What can hang from each mark
q264: q932
q896: q238
q932: q264 q552 q896
q387: q552 q662
q705: q264 q856
q856: q705
q552: q387 q932
q508: q238
q238: q508
q662: q387 q699

Known rows, with every way that one mark hangs from another
q387[q552[q932[q264 q896[q238[q508]]]] q662[q699]]: [ -8.1 -23.9  31.2   8.3   7.6  -8.9  17.9  24.4  15.0  29.6 -10.6  -6.1
   7.2  22.7   3.2  29.1   3.8 -12.1  42.1   8.8   7.9  -5.4  -6.2   6.6
  14.4 -12.2  -4.4  -3.2   1.2   4.8   6.4 -35.9  -5.0]
q552[q387[q662[q699]] q932[q264 q896[q238[q508]]]]: [  7.6 -13.9  34.2   3.9   9.2   2.8   1.7  10.6  12.8  26.9 -13.2  -9.6
  18.0  14.3  -6.8  -4.5  -2.5 -18.9  10.1  -1.9  12.5   5.6  14.4   2.3
  -5.7 -15.3  -5.2   6.7  -1.8   5.4   0.4 -17.5 -22.2]
q856[q705[q264[q932[q552[q387]]]]]: [  6.0  -5.5  10.8   6.1  25.9 -19.6  18.5  -7.1   9.3  31.8  -3.6   2.0
  14.6  -5.4 -10.5   5.9   5.0   4.6   7.4  -7.7  -4.2  -7.0   0.3  -1.6
 -12.0  -1.9 -15.3  -2.7  -7.2  -4.1   1.5  -1.9 -12.8]
q932[q264 q552[q387[q662[q699]]] q896[q238[q508]]]: [ 23.2   8.4  24.9  -0.1  -3.3 -20.3   8.5  15.8  26.8  68.0  -4.5  -9.3
  36.4   0.7  -8.3   4.8  -4.9  -7.5  34.0  33.5   5.2  -1.9  34.0  -9.6
  12.2 -11.3 -11.1  17.9   2.3   7.9  -8.7  -7.9 -13.1]
q896[q238[q508]]: [  9.2  -0.4  16.3   4.4  -7.6  -5.0 -11.4   1.6  -6.6  18.8  -8.3   5.0
  -0.7  -7.0   3.0  -1.4   6.6   5.0   2.0  11.5   4.3   4.7  -2.5   9.1
  -5.9   5.3   5.7   1.9  -0.8  -3.2   1.1  -0.3  -5.2]
q705[q264[q932[q552]] q856]: [ -3.9 -10.5  13.4  -0.3  18.1 -17.0  14.6  -8.5  11.1  36.2  -2.3  -0.6
  12.9 -11.0   2.3  -6.7   4.4   2.2  18.5 -28.2  -3.9 -13.3  38.5  -7.2
 -10.3  -5.2 -31.1   0.1  -4.9   6.0  17.4  -6.3  -8.1]
q705[q264[q932[q552 q896[q238]]]]: [  7.0   1.4   2.7   5.5  14.1 -21.3   7.5   6.0   9.9  31.0   7.2  -6.6
   2.2  -0.2  -3.9  -7.9  -7.2  -0.5  24.3  -9.8  -4.3  -8.9  33.1 -18.7
  -8.1  -8.4 -24.9   2.8  -0.5  -2.1  24.2   1.3  -6.4]
q264[q932]: [ -5.2   6.9  17.1   4.3  10.2  -4.1   7.3   0.3   8.1   5.3   3.7  -2.5
 -12.1   7.2  -5.9  -8.0   5.5  -0.9   4.0 -28.6  -8.0  -2.8  21.6  -9.4
  -1.3  -7.5 -10.4   1.5   1.0   2.2   8.5  -2.7   1.9]
q387[q552[q932[q264]] q662[q699]]: [-18.7 -31.0  23.4   0.7  17.7  -3.0  22.8  18.8  18.2  12.4  -6.6  -6.6
   2.6  25.0   6.4  32.6  -2.0 -12.1  41.8  -1.9   7.2  -6.5 -12.2   1.7
  15.0  -6.6  -8.1  -9.4  -2.4   3.9   9.1 -40.5  -2.4]
q508[q238]: [  6.4   2.6   1.3  -6.5   1.9 -10.7 -16.5  -1.6  -8.2  -0.3   3.8   7.1
  33.4   0.8   1.8   4.6   5.8   1.3  -2.4 -14.6   2.6  -0.7  -4.1   6.8
   7.9   6.1   1.0  -4.6  -1.1   3.3  -2.0   7.2  -4.2]
q705[q264[q932[q552 q896[q238]]] q856]: [  5.5  -6.8  12.1   2.3  16.6 -24.2   7.8  -4.6   6.8  54.0  -2.6  -2.4
  16.5 -13.0  -2.1 -12.7   5.1   1.5  17.6 -19.8  -3.6 -12.2  44.1 -10.0
 -11.1 -12.9 -27.8   4.8  -0.4   0.5  26.4  -2.4 -10.2]
q896[q238]: [  5.7  -1.8   3.8   1.4   5.7  -9.8 -10.5   0.3  -7.7   9.0  -2.5   1.7
  -4.4  -4.4   1.4 -11.1  -0.3   3.7   0.4   8.5   2.0   4.6  -5.6  -7.8
  -5.8   3.9   5.5  -0.5   5.3 -12.1  16.4  -5.0  -3.8]
q705[q264[q932] q856]: [ -4.9 -14.9  15.8  -0.2  16.9  -3.3   7.3 -10.5   4.7  31.0  -5.7   0.8
   4.8 -15.1   1.6 -12.7   9.1   0.0   3.4 -29.9  -1.9 -12.6  32.1   0.3
 -11.5  -4.0 -24.8  -6.7  -8.2   4.1  27.8  -5.9  -8.6]
q932[q264 q896[q238]]: [ 16.6  15.9  -0.4  -1.4  -2.4 -13.5   2.9  10.8   8.1  33.1   4.4  -7.9
   6.9 -11.7  -7.1 -16.6  -1.1  -2.8  -4.0  22.7   3.4  -5.4  35.3 -11.7
  12.0  -4.8  -3.3   3.3   7.9  -1.7  25.4   8.4  -8.4]
q705[q264[q932[q552[q387[q662]] q896]] q856]: [  2.6 -13.1  22.1   6.7  18.3 -14.9  12.9  -2.1  19.1  65.6  -9.9  -3.2
  21.4  -4.1  -5.1  -8.3   0.7  -6.4  33.7 -23.8  -5.1 -10.5  39.0  -7.1
  -7.9 -16.2 -29.3   4.9  -6.4   8.5  12.5  -5.1 -13.3]
q705[q264[q932[q896]] q856]: [  0.5  -8.7  16.9   4.9  11.7  -8.0   7.4  -6.3   4.9  37.6  -4.6  -1.4
  10.2 -14.4  -2.8 -13.1   9.2  -3.5   4.7 -27.1  -2.0 -14.6  43.9  -1.6
 -10.9 -12.9 -25.5  -3.0  -5.5   7.1  28.0   1.2  -9.1]
q932[q552 q896]: [ 11.4  17.1  -8.9   2.1  -8.3 -24.4   7.6  10.0   9.9  29.2   6.1  -7.4
  20.4   5.2  -8.4   8.9  -4.0  -0.9  20.5  14.4  -1.1  -4.1  22.8 -13.1
   9.8 -15.9 -10.0  16.0   6.1   3.1 -12.1   8.2  -0.5]
q662[q387[q552[q932[q264 q896[q238[q508]]]]] q699]: [ -2.1   5.3  23.1   8.8  20.8  -7.3   4.4  12.9  -4.7 -33.6  -4.3 -10.3
  19.7   6.6  -4.5   8.6  14.1  -7.4  19.4  11.3  16.0  -6.3  17.0   3.7
   5.5 -14.3   0.8  15.9  -9.3   9.8   0.2 -37.2  11.0]
q932[q264 q552 q896[q238[q508]]]: [ 22.2  21.1   4.0   0.0 -13.0 -28.7  12.1  15.2  17.5  54.2   5.4  -8.7
  23.3  -7.8  -6.1  -0.6  -2.7   1.5  20.6  36.1   3.8  -6.9  43.1 -10.2
  14.2  -7.0 -14.3  17.9   8.4   3.5   0.2  10.3  -8.2]
q932[q552]: [  3.3   6.1  -5.4  -4.4  -0.3 -19.1   8.3   4.0  10.6  12.1   5.5  -3.0
  14.7   5.6  -1.0   8.3  -6.8   3.5  23.8   8.3  -2.2  -2.1  10.7 -12.3
   3.4  -3.1  -9.7  10.7   3.6   2.3 -13.1  -1.4   0.6]
q856[q705]: [  4.1   3.9   5.4  -0.5   8.3 -14.6  13.7  -6.0   0.9  11.7  -4.3   6.1
   8.2 -10.1  -6.4  15.7  12.3   5.3 -10.5   7.2   0.7  -1.3 -15.8   8.0
  -3.9   0.8   4.8  -4.1  -3.2  -8.6  -4.4  -0.7  -7.2]

Rows
[ 26.9  11.3  -2.4   1.1   4.0 -25.7   4.8  12.0  17.0  57.1   1.4 -12.1
  31.3  -1.1 -14.2 -18.3  -8.5  -1.0  18.8  28.9   2.2  -1.6  42.1 -21.1
  13.2  -9.9 -10.1  17.9   5.3   5.1   0.7   6.5 -10.6] => q932[q264 q552[q387] q896[q238]]
[ 13.9  -2.3  11.3   7.5  22.6 -25.7  12.3  -3.3   6.3  40.9  -4.7   0.7
  16.1  -7.5 -12.8   0.3   6.4   4.2   3.8  -2.4  -2.6  -5.3   5.0  -6.9
 -10.8  -7.6 -12.5   1.8  -6.0  -9.8   9.2  -0.1 -15.8] => q856[q705[q264[q932[q552[q387] q896[q238]]]]]
[  4.5 -17.4  35.0  10.9  10.6   2.2  -6.9   6.9   4.4  15.3 -17.3  -6.2
  16.6  24.1  -6.9   2.5  -1.8 -18.0  11.5 -14.6   8.5  10.5  -5.8   3.1
 -13.4 -20.0   2.9   7.1  -3.0   2.1  -8.3 -20.7 -19.1] => q552[q387[q662[q699]] q932[q896[q238[q508]]]]
[  9.9  10.8  12.7   9.9   6.5 -17.8   7.3   4.6  16.9  33.6   1.7  -9.4
  11.0  15.9 -17.8  -7.0   1.9  -2.7  17.3 -19.5 -11.7  -2.5  39.3 -20.2
   3.8 -20.9 -14.8  18.9   3.0   9.4 -11.6   5.0  -2.1] => q264[q932[q552[q387] q896]]
[  6.3 -10.6  12.5   4.2  16.8 -16.7   8.3  -5.6  11.1  54.4  -9.1  -4.2
  23.0  -6.8  -6.9 -13.8   5.5  -1.8  13.7 -25.2  -4.1 -11.5  47.0  -7.1
  -8.0 -16.3 -28.4   6.5  -6.9  10.5  10.0  -2.0 -12.5] => q705[q264[q932[q552[q387] q896]] q856]
[  8.4 -14.6   2.3  10.4   8.6   0.5  -6.3   0.0  -5.6   2.9 -11.1  -9.2
  12.6  21.3 -13.6 -19.3  -3.5 -11.4 -10.3 -18.9   3.6   7.5   9.7   1.1
 -11.7 -19.3  -0.2   8.7  -2.6   6.5  -7.6  -0.2 -14.1] => q552[q387 q932[q896]]
[ 14.5  23.7  -9.7  -4.4  -8.2 -23.4  20.2  13.6  22.5  41.1  11.7 -12.5
  25.2  -3.5  -8.8   1.4  -9.4  -2.4  18.2  28.6   1.3 -11.6  48.4 -17.4
  20.7 -11.2 -18.3  13.7   8.4   8.4  -1.5   9.4  -4.5] => q932[q264 q552 q896]
[  5.9  -5.0  26.3   7.4   9.4 -11.0   1.6  -5.6   1.0  52.9  -9.7   1.9
  10.3 -17.7  -0.2 -15.6  14.5  -0.8   3.0 -19.6  -0.2 -10.6  41.5   6.6
 -12.9 -10.4 -22.6  -1.0  -7.5   4.2  24.1   0.5 -12.6] => q705[q264[q932[q896[q238[q508]]]] q856]
[ -8.3 -26.4  22.7  21.8   1.8 -13.2   9.6  20.2   8.2  43.1 -13.2  -1.2
  -2.3  27.4   1.4  21.9   0.0  -7.7  48.9   0.0   1.2   1.2 -21.6  14.4
  10.7  -9.2   0.5  -4.1   1.4   3.0   4.6 -24.3  -4.8] => q387[q552[q932[q896[q238[q508]]]] q662]
[ -1.6  -0.3  10.9   3.6  20.8  -8.5  18.9  -6.9   4.6  16.8  -0.5   4.3
   0.5 -12.2  -5.7   8.2   7.3   4.3  -5.6 -13.6  -2.8  -8.6  -0.9   4.7
 -12.6   0.9 -14.2 -11.2  -9.4  -6.5  16.0  -2.5  -9.1] => q856[q705[q264[q932]]]
[ 18.7  20.3  -7.9  -3.5  -2.7 -32.9  11.1  14.5  15.9  48.0  10.3 -11.4
  21.0  -7.5  -8.2 -10.3  -7.0   0.8  19.1  29.5   1.3  -7.7  43.2 -21.3
  14.5  -8.1 -13.9  13.1  11.5  -0.6  12.4   7.2  -8.1] => q932[q264 q552 q896[q238]]
[  9.8  19.2  19.6   9.6  -3.3 -26.8   7.0   8.2  13.0  37.5   4.5  -5.2
   3.4   7.9 -12.0  -4.0   5.9   1.6  23.2 -11.6  -7.6  -3.7  40.6 -14.8
   4.1 -16.5 -14.8  15.4   6.9   2.2  -0.1   1.8  -1.9] => q264[q932[q552 q896[q238[q508]]]]
[-17.8 -33.8  13.0  17.3  12.8  -5.8  16.5  15.9  10.4  24.8 -10.3  -2.1
  -5.2  32.0   4.3  23.8  -8.3  -7.8  50.7 -10.0  -0.6   0.0 -30.7   9.0
  10.7  -3.4  -2.6 -10.4   0.6   3.2   6.2 -29.6  -0.9] => q387[q552[q932] q662]
[  3.6 -19.8   7.6  18.1   3.4 -14.0  10.6  17.7  -1.6  33.1  -7.8  -6.5
   1.1  15.8  -4.7   2.9   5.2  -2.2  18.1  11.2   4.4  -4.6  11.8   9.3
  13.4  -7.8  -3.3  -1.3   0.9   9.2   6.0 -11.4  -3.2] => q387[q552[q932[q264 q896[q238[q508]]]]]
[ -4.5   0.6   3.2  21.9  20.1  -5.6   2.1   7.8  -8.8 -26.9  -4.4  -8.0
   7.1  15.3  -9.5  -4.6   0.3  -4.2  18.0  -6.1   4.8  -1.7   4.7   4.5
   3.7 -12.6   3.2  13.1  -8.3  13.1   0.0 -19.8  14.5] => q662[q387[q552[q932[q896]]]]
[  1.4   0.9   8.3   0.9  21.5 -20.1  23.1  -5.3  11.2  20.8   1.9   2.9
   7.4  -8.2  -6.1  14.0   4.9   6.0   7.9  -8.1  -3.9  -9.8   1.2  -0.9
  -8.9  -0.4 -19.2  -5.2  -5.9  -7.3  10.0  -3.2 -10.1] => q856[q705[q264[q932[q552]]]]
[  6.4   0.7  14.1 -10.6   9.3  -8.8  18.8   8.8  32.2  34.3  -1.0  -9.8
  30.0   6.7  -1.8   9.0 -10.9  -6.5  35.8  19.5   2.4  -4.2  22.1 -14.7
  13.5  -1.5 -15.4   9.2  -0.9   8.0 -11.7 -13.4  -8.3] => q932[q264 q552[q387[q662[q699]]]]
[ -6.6   2.6  16.1   5.7  25.1  -1.3   1.1   6.0  -5.6 -45.0  -3.8  -4.6
  19.6   4.2  -1.9  16.9  12.7  -1.9  19.9   9.2   9.2  -5.8  -2.0  -1.2
   5.8  -8.1   7.9  15.5 -12.8   8.8  -5.8 -37.4  22.9] => q662[q387[q552] q699]
[-15.4 -27.5  23.4   7.8  12.1  -8.2  15.2  19.9   9.3  14.1  -9.9  -6.0
   7.2  29.6   2.8  31.1   2.7 -13.5  42.9  -1.8   4.6  -3.5 -19.2   2.9
  10.4 -18.3  -1.3  -3.2  -0.5   3.0   4.3 -36.6   1.3] => q387[q552[q932[q896]] q662[q699]]
[ -6.1   1.9  15.5   4.7  24.5  -3.7   8.8  12.4  -2.2 -41.7  -0.1 -12.8
  21.5   8.1  -6.7   8.3  10.4  -9.0  17.8   3.4  12.7  -9.1  18.9  -4.5
   7.0 -16.7  -1.0  16.3  -9.7  12.7   5.2 -36.2  15.1] => q662[q387[q552[q932[q264 q896]]] q699]
[  0.0 -17.1  24.5  -0.4   9.7  12.1  -1.9   1.2  11.7  16.4 -13.6  -1.3
  15.8  11.9  -1.7  11.4  -1.2 -10.4  18.0  -2.2   1.0   6.9 -16.7   0.2
  -3.6  -5.5   3.7   2.4  -9.0   2.1 -14.6 -19.0  -4.9] => q552[q387[q662[q699]]]
[ -7.6   2.2  13.5   8.7  25.3  -4.5   1.7   7.8  -7.9 -49.8  -4.4  -9.9
  19.7  12.6  -5.7  12.3  11.5  -8.5  14.7  -1.5  11.6  -4.2   6.7  -1.9
   1.1 -19.0   3.8  16.2  -9.7   9.6  -3.2 -38.4  16.5] => q662[q387[q552[q932[q896]]] q699]
[  9.4  -0.7   7.6  -2.0   7.4  -6.5  19.4   7.2  32.4  49.7  -0.4  -8.6
  24.0   8.0  -4.5   2.0 -15.5  -3.9  40.0  15.9  -1.2  -2.5  22.4  -9.7
  14.0   1.9 -15.1   8.8   1.0   9.1  -9.4  -3.6  -9.3] => q932[q264 q552[q387[q662]]]
[  5.5   9.9  21.1   9.3   6.6 -16.3  11.3   7.4  25.1  45.8  -0.8  -8.9
   8.2  18.7 -14.5  -1.6  -2.5  -6.7  34.9 -24.5 -12.6  -2.1  29.5 -17.8
   3.8 -20.7 -15.3  15.1   3.0   9.0  -9.4  -0.7  -2.3] => q264[q932[q552[q387[q662]] q896]]
[ 16.2 -10.5  15.9  11.6   4.6  -0.2  -3.4   4.4   1.4  23.4 -11.7 -10.0
  14.4  11.1 -13.4 -24.0  -1.6  -9.4  -9.7  -1.4   8.9   5.3  28.7   4.3
  -6.7 -13.4  -4.9   9.7  -2.0   9.7   2.4  -0.2 -20.8] => q552[q387 q932[q264 q896[q238[q508]]]]
[ -0.5 -18.2  -3.7  12.1  11.2 -16.6  11.0  17.2  -0.2  25.0  -4.0  -8.4
   1.7  16.8  -5.1  -5.2   1.6  -2.1  17.8   6.7   3.0  -5.1  10.4  -1.0
  17.2  -8.5  -3.8  -2.3   5.4   5.2  18.1 -12.9  -1.4] => q387[q552[q932[q264 q896[q238]]]]
[ -6.5 -23.9  22.0  16.7   3.3  -9.2  18.4  23.0  15.5  51.6  -9.2  -4.9
  -1.3  23.1   0.4  18.0  -2.0  -8.8  49.9  11.9   2.5  -3.5  -6.5  12.8
  17.9  -6.4  -6.3  -6.3   2.8   8.4  10.6 -22.2  -6.7] => q387[q552[q932[q264 q896[q238[q508]]]] q662]
[ -5.3  -0.6  15.5   9.5  29.4 -10.3  -3.3   8.2 -13.9 -44.0  -4.8  -9.6
  18.0  11.3  -4.8   5.9  10.7  -6.3  16.0  -2.7  11.9  -2.3   4.0  -7.7
   0.4 -18.1   7.6  16.0  -8.7   3.7   5.8 -38.3  14.9] => q662[q387[q552[q932[q896[q238]]]] q699]
[ 16.8  -0.3  11.5  -0.2   6.6 -26.2  -2.8  12.0  14.3  49.1  -7.1  -7.1
  31.1  11.0  -7.6   6.7  -7.9  -5.8  38.5  17.9   1.2   4.7   7.7 -19.6
   3.4 -17.4  -1.4  19.9   5.4  -3.7  -8.3 -10.2  -9.2] => q932[q552[q387[q662[q699]]] q896[q238]]
[  6.0   6.0   6.8   4.0  19.2 -23.1  22.3  -1.5  11.0  30.5   3.2   0.5
  13.2  -8.3  -9.7  13.8   6.1   3.3   7.0  -5.6  -3.4 -11.5  11.0  -2.5
  -8.0  -7.8 -18.3  -2.2  -4.2  -4.2   8.6   0.8 -12.8] => q856[q705[q264[q932[q552 q896]]]]
[ 21.3   6.4   7.8  -1.3   4.0 -23.2   9.5  14.6  27.0  74.1  -1.2 -11.6
  27.8   3.8 -11.1  -9.4 -12.4  -6.2  39.1  28.4   1.0  -0.7  30.9 -19.8
  15.9  -8.5 -10.4  15.3   5.9   1.6   4.5   0.9 -14.4] => q932[q264 q552[q387[q662]] q896[q238]]
